Each row was made from one small tree. The marks that hang from a mark follow it in brackets, in alphabetical order. Every link used is in the known rows. Write each row's tree.
Known rows:
lemu(raram): |  .12 |  .09 |  .20 |  .03 |  .04 | -.10 |  .06 | -.31 |  .06 |  .03 |  .03 |  .01 | -.07 |  .08 | -.06 | -.02 |  .01 |  .01 |  .38 | -.07 | -.08 |  .02 |  .04 |
lubup(purubes(mivas(raram(lemu)) sepu)): | -.19 |  .11 | -.07 |  .27 |  .03 | -.21 |  .17 | -.36 | -.04 | -.09 |  .20 |  .14 | -.13 |  .10 |  .10 | -.04 | -.05 | -.14 | -.04 |  .02 | -.07 | -.10 |  .12 |
lemu(raram(mivas)): |  .23 |  .12 |  .15 |  .12 |  .05 | -.09 |  .09 | -.21 |  .17 |  .03 |  .02 |  .03 | -.07 |  .01 | -.15 | -.08 | -.14 |  .03 |  .53 | -.12 | -.08 | -.02 |  .06 |
purubes(sepu(mivas(raram(lemu(lubup))))): |  .00 |  .09 |  .01 |  .26 |  .09 | -.11 |  .10 | -.10 |  .03 |  .16 |  .27 |  .15 | -.17 | -.20 | -.11 | -.02 | -.22 |  .02 |  .02 | -.29 | -.11 | -.14 |  .10 |
lubup(purubes(sepu)): | -.23 |  .05 | -.25 |  .05 |  .04 |  .07 |  .08 | -.23 | -.19 | -.15 |  .14 |  .05 | -.02 |  .13 |  .12 | -.04 |  .09 | -.05 | -.27 |  .04 |  .01 | -.01 | -.10 |
purubes(mivas): | -.07 |  .00 |  .06 |  .10 | -.02 | -.07 | -.02 | -.04 |  .06 | -.02 |  .03 | -.03 | -.03 |  .20 |  .02 | -.04 |  .03 | -.02 | -.05 |  .06 |  .03 | -.07 |  .20 |
sepu(mivas(purubes raram(lemu(lubup)))): |  .22 |  .00 |  .16 |  .43 |  .11 | -.14 |  .00 | -.27 |  .13 |  .20 |  .25 |  .08 | -.20 | -.39 | -.17 |  .05 | -.25 |  .03 |  .39 | -.27 | -.13 | -.10 |  .19 |
lemu(lubup raram(purubes sepu)): |  .01 |  .08 |  .11 |  .07 |  .07 |  .03 |  .27 | -.56 |  .13 |  .11 |  .18 |  .08 |  .06 |  .28 | -.07 | -.09 | -.04 | -.15 |  .46 | -.19 | -.08 | -.02 | -.14 |
lubup(purubes(mivas)): | -.15 | -.02 | -.05 |  .13 | -.01 |  .00 | -.01 | -.26 | -.02 | -.13 |  .12 |  .00 | -.05 |  .16 |  .14 | -.01 |  .09 | -.05 | -.09 |  .10 |  .05 | -.06 |  .14 |
lubup(purubes): | -.08 | -.02 | -.12 |  .05 |  .00 |  .07 |  .01 | -.22 | -.09 | -.10 |  .10 |  .03 | -.01 | -.03 |  .11 |  .03 |  .05 | -.03 | -.04 |  .06 |  .02 |  .01 | -.08 |
purubes(sepu): | -.15 |  .06 | -.13 |  .01 |  .04 | -.03 |  .05 |  .01 | -.11 | -.04 |  .04 |  .02 | -.01 |  .18 |  .02 | -.08 |  .03 | -.01 | -.25 | -.02 | -.01 | -.02 |  .00 |
sepu(mivas(purubes raram)): |  .10 | -.03 |  .10 |  .24 |  .15 |  .06 |  .00 | -.39 | -.01 |  .07 |  .09 |  .00 | -.09 | -.17 | -.13 | -.01 | -.09 |  .03 |  .01 | -.14 | -.04 | -.05 |  .20 |
lemu(lubup(purubes(mivas sepu))): | -.28 |  .06 | -.07 |  .25 |  .00 |  .02 |  .09 | -.13 | -.06 | -.02 |  .29 |  .03 | -.10 |  .37 |  .19 | -.10 |  .04 | -.07 | -.21 | -.03 |  .01 | -.13 |  .03 |
mivas(purubes sepu): |  .04 |  .01 |  .01 |  .08 |  .00 | -.05 |  .23 | -.16 |  .04 | -.01 |  .01 | -.07 | -.05 | -.07 | -.07 | -.07 |  .21 | -.04 | -.15 | -.04 | -.14 | -.04 |  .01 |
lemu(lubup raram): |  .15 |  .11 |  .31 |  .13 |  .02 | -.06 |  .10 | -.18 |  .14 |  .17 |  .16 |  .04 | -.11 |  .09 | -.03 | -.03 | -.08 |  .01 |  .52 | -.18 | -.13 | -.04 | -.04 |
sepu(mivas(raram)): |  .03 |  .00 |  .08 |  .07 |  .10 |  .10 |  .06 | -.21 | -.02 |  .09 |  .08 |  .03 | -.07 | -.15 | -.08 |  .01 | -.09 |  .02 | -.13 | -.13 | -.01 | -.05 |  .11 |
mivas(raram(lemu purubes) sepu): |  .02 |  .08 |  .03 |  .13 |  .02 | -.21 |  .43 | -.27 |  .10 |  .15 |  .08 |  .14 |  .01 | -.32 | -.16 | -.01 |  .08 | -.18 |  .11 | -.12 | -.19 | -.06 | -.18 |
purubes(mivas sepu): | -.23 |  .06 | -.07 |  .10 |  .02 | -.09 |  .05 | -.04 | -.04 | -.07 |  .06 |  .00 | -.04 |  .38 |  .05 | -.12 |  .07 | -.03 | -.31 |  .04 |  .03 | -.09 |  .19 |
raram(mivas): |  .12 |  .02 | -.03 |  .10 |  .01 | -.01 |  .03 |  .09 |  .11 |  .00 | -.01 |  .02 | -.01 | -.04 | -.12 | -.05 | -.13 |  .02 |  .14 | -.06 | -.01 | -.04 |  .03 |

Which tree is each row?
| -.12 |  .06 | -.28 |  .17 |  .07 | -.22 |  .07 | -.19 | -.02 | -.02 |  .11 |  .16 |  .07 | -.08 | -.13 | -.02 |  .02 | -.06 |  .11 | -.04 | -.01 | -.03 | -.06 | | raram(lemu purubes(sepu))
|  .01 |  .05 |  .03 |  .17 |  .05 | -.06 |  .32 | -.36 |  .14 |  .17 |  .19 |  .18 |  .03 | -.02 | -.10 | -.04 | -.23 | -.25 |  .38 | -.20 | -.13 | -.05 | -.17 | | mivas(raram(lemu(lubup) purubes sepu))
| -.05 |  .06 |  .01 |  .23 | -.10 | -.22 |  .26 | -.12 |  .16 |  .03 |  .27 |  .06 | -.18 | -.12 |  .10 | -.01 |  .12 | -.11 |  .02 | -.05 | -.15 | -.16 |  .08 | | raram(lemu(lubup(purubes(mivas(sepu)))))
| -.08 |  .09 |  .23 |  .06 | -.02 | -.07 |  .41 | -.10 |  .08 |  .10 |  .04 | -.02 | -.09 |  .15 |  .03 | -.11 |  .12 | -.16 | -.30 | -.03 | -.15 | -.12 |  .06 | | purubes(mivas(raram sepu))
|  .01 |  .04 |  .00 |  .02 |  .10 |  .15 |  .12 | -.69 |  .02 | -.05 |  .30 |  .05 | -.12 |  .08 |  .04 | -.04 | -.03 | -.05 |  .17 | -.21 | -.03 | -.06 |  .09 | | lemu(lubup(purubes) raram(sepu(mivas)))
| -.20 |  .01 |  .00 |  .04 |  .02 |  .11 |  .28 | -.54 | -.04 | -.14 |  .11 |  .04 | -.04 |  .36 |  .17 | -.10 | -.02 | -.25 | -.24 |  .05 | -.03 | -.05 |  .09 | | lubup(purubes(mivas(raram(sepu))))
|  .01 |  .08 |  .08 |  .01 |  .02 |  .08 |  .22 | -.58 |  .03 | -.04 |  .23 |  .06 | -.07 |  .24 |  .11 | -.07 | -.04 | -.14 |  .33 | -.14 | -.10 | -.01 | -.08 | | lemu(lubup(purubes) raram(sepu))
| -.31 |  .04 | -.18 |  .14 |  .01 | -.01 |  .06 | -.28 | -.12 | -.18 |  .17 |  .02 | -.04 |  .33 |  .16 | -.08 |  .12 | -.07 | -.34 |  .09 |  .06 | -.08 |  .11 | | lubup(purubes(mivas sepu))
| -.21 |  .06 | -.13 |  .16 |  .02 |  .10 |  .11 | -.09 | -.12 | -.01 |  .26 |  .07 | -.07 |  .17 |  .16 | -.06 |  .01 | -.04 | -.14 | -.09 | -.02 | -.06 | -.18 | | lemu(lubup(purubes(sepu)))
| -.29 |  .09 | -.02 |  .20 |  .06 |  .01 |  .22 | -.35 | -.14 | -.08 |  .18 |  .07 | -.09 |  .34 |  .15 | -.11 |  .02 | -.15 | -.32 |  .02 | -.03 | -.08 |  .04 | | lubup(purubes(mivas(raram) sepu))
|  .04 |  .04 | -.16 |  .27 |  .09 | -.04 |  .04 | -.09 |  .01 | -.08 |  .04 |  .00 | -.02 |  .08 | -.14 | -.15 | -.09 |  .02 |  .03 | -.08 | -.06 | -.05 |  .09 | | raram(mivas(purubes(sepu)))
| -.17 |  .02 | -.06 |  .04 | -.06 | -.02 |  .25 | -.22 |  .01 | -.10 |  .12 | -.03 | -.07 |  .12 |  .13 | -.06 |  .28 | -.11 | -.38 |  .08 | -.04 | -.10 |  .06 | | lubup(purubes(mivas(sepu)))
| -.16 |  .07 |  .10 |  .10 | -.02 |  .00 |  .43 | -.33 |  .00 | -.01 |  .13 |  .01 | -.10 |  .10 |  .14 | -.08 |  .17 | -.19 | -.35 |  .02 | -.12 | -.11 |  .01 | | lubup(purubes(mivas(raram sepu)))
| -.18 |  .08 | -.11 |  .32 | -.03 | -.19 |  .05 | -.14 |  .03 | -.04 |  .32 |  .12 | -.16 |  .11 |  .13 | -.04 | -.04 | -.07 |  .06 | -.05 | -.04 | -.14 |  .11 | | raram(lemu(lubup(purubes(mivas sepu))))
| -.18 |  .03 |  .11 |  .15 |  .00 |  .14 |  .30 | -.40 |  .03 |  .02 |  .24 |  .06 | -.09 |  .40 |  .20 | -.11 | -.12 | -.25 | -.07 | -.07 | -.07 | -.10 |  .00 | | lemu(lubup(purubes(mivas(raram(sepu)))))
|  .14 |  .08 |  .23 |  .23 | -.01 | -.18 |  .15 |  .00 |  .14 |  .24 |  .17 |  .13 | -.14 | -.21 | -.02 |  .04 | -.27 | -.07 |  .44 | -.19 | -.17 | -.07 | -.07 | | mivas(raram(lemu(lubup)))
| -.07 |  .09 |  .06 |  .17 | -.05 | -.22 |  .37 | -.34 |  .08 | -.02 |  .16 |  .10 | -.15 | -.12 |  .07 | -.01 |  .11 | -.19 | -.10 |  .01 | -.17 | -.12 |  .08 | | lubup(purubes(mivas(raram(lemu) sepu)))
|  .06 |  .02 |  .04 |  .29 |  .07 | -.01 |  .05 | -.32 |  .05 |  .13 |  .32 |  .14 | -.19 | -.43 | -.01 |  .09 | -.21 | -.01 |  .24 | -.22 | -.07 | -.11 |  .04 | | sepu(mivas(raram(lemu(lubup(purubes)))))
| -.08 |  .07 |  .07 |  .06 |  .05 |  .02 |  .47 | -.26 |  .02 |  .15 |  .06 |  .06 |  .07 | -.06 | -.10 | -.06 |  .14 | -.18 | -.15 | -.09 | -.14 | -.05 | -.26 | | mivas(raram(purubes) sepu)
|  .17 |  .02 |  .10 |  .16 |  .14 |  .06 |  .05 | -.66 |  .12 |  .03 |  .22 | -.02 | -.13 |  .10 | -.13 | -.08 | -.06 |  .00 |  .32 | -.26 | -.09 | -.06 |  .24 | | lemu(lubup raram(sepu(mivas(purubes))))
| -.26 |  .12 |  .09 |  .31 |  .03 |  .04 |  .25 | -.23 | -.05 |  .06 |  .31 |  .08 | -.14 |  .38 |  .20 | -.12 | -.07 | -.14 | -.16 | -.09 | -.08 | -.14 | -.04 | | lemu(lubup(purubes(mivas(raram) sepu)))
| -.07 |  .04 | -.08 |  .15 | -.03 | -.31 |  .25 | -.21 |  .18 |  .03 |  .09 |  .07 |  .01 | -.11 | -.13 | -.03 |  .20 | -.12 |  .02 |  .01 | -.08 | -.11 |  .10 | | raram(lemu purubes(mivas(sepu)))
|  .04 |  .06 |  .19 |  .22 | -.01 | -.26 |  .11 | -.14 |  .14 |  .07 |  .07 |  .10 | -.13 | -.03 | -.02 |  .00 | -.15 | -.09 |  .23 | -.02 | -.09 | -.08 |  .20 | | purubes(mivas(raram(lemu)))
|  .10 |  .02 | -.19 |  .16 | -.03 | -.02 |  .14 | -.19 |  .16 | -.06 |  .21 |  .13 | -.08 | -.15 | -.01 | -.04 | -.24 | -.13 |  .37 | -.15 | -.08 | -.08 | -.01 | | raram(lemu(lubup(purubes)) mivas sepu)
|  .06 |  .02 | -.02 |  .27 |  .01 | -.18 |  .04 | -.08 |  .17 |  .18 |  .20 |  .14 |  .02 | -.23 | -.11 |  .05 | -.12 | -.04 |  .50 | -.14 | -.05 | -.06 | -.12 | | raram(lemu(lubup) purubes)
|  .30 |  .09 |  .17 |  .28 |  .10 | -.12 |  .05 | -.40 |  .18 |  .02 |  .04 | -.01 | -.08 |  .00 | -.21 | -.09 | -.12 |  .05 |  .66 | -.13 | -.12 | -.01 |  .16 | | lemu(raram(mivas(purubes)))
| -.01 |  .03 | -.09 |  .06 |  .07 | -.10 |  .27 | -.47 |  .08 |  .03 |  .06 |  .17 |  .08 | -.06 | -.13 | -.02 | -.12 | -.24 |  .22 | -.08 | -.08 |  .01 | -.09 | | mivas(raram(lemu purubes sepu))
|  .19 |  .08 | -.09 |  .07 | -.07 | -.24 |  .25 |  .12 |  .23 |  .02 |  .01 |  .06 | -.08 | -.38 | -.19 | -.05 | -.01 | -.04 |  .13 | -.10 | -.14 | -.10 |  .06 | | raram(lemu mivas(sepu))
| -.16 |  .15 |  .11 |  .28 |  .04 | -.07 |  .16 | -.46 |  .01 | -.01 |  .32 |  .05 | -.16 |  .44 |  .15 | -.12 |  .03 | -.05 |  .18 | -.09 | -.07 | -.11 |  .08 | | lemu(lubup(purubes(mivas sepu)) raram)
|  .00 |  .08 | -.30 |  .26 |  .06 | -.22 |  .10 | -.10 |  .09 |  .00 |  .09 |  .17 |  .06 | -.14 | -.24 | -.06 | -.12 | -.05 |  .27 | -.10 | -.02 | -.07 | -.03 | | raram(lemu mivas purubes(sepu))
|  .01 |  .06 |  .18 |  .17 | -.02 | -.18 |  .25 | -.21 |  .21 |  .10 |  .17 |  .11 | -.14 |  .19 |  .03 | -.08 | -.24 | -.22 |  .21 | -.14 | -.15 | -.11 |  .16 | | purubes(mivas(raram(lemu(lubup) sepu)))
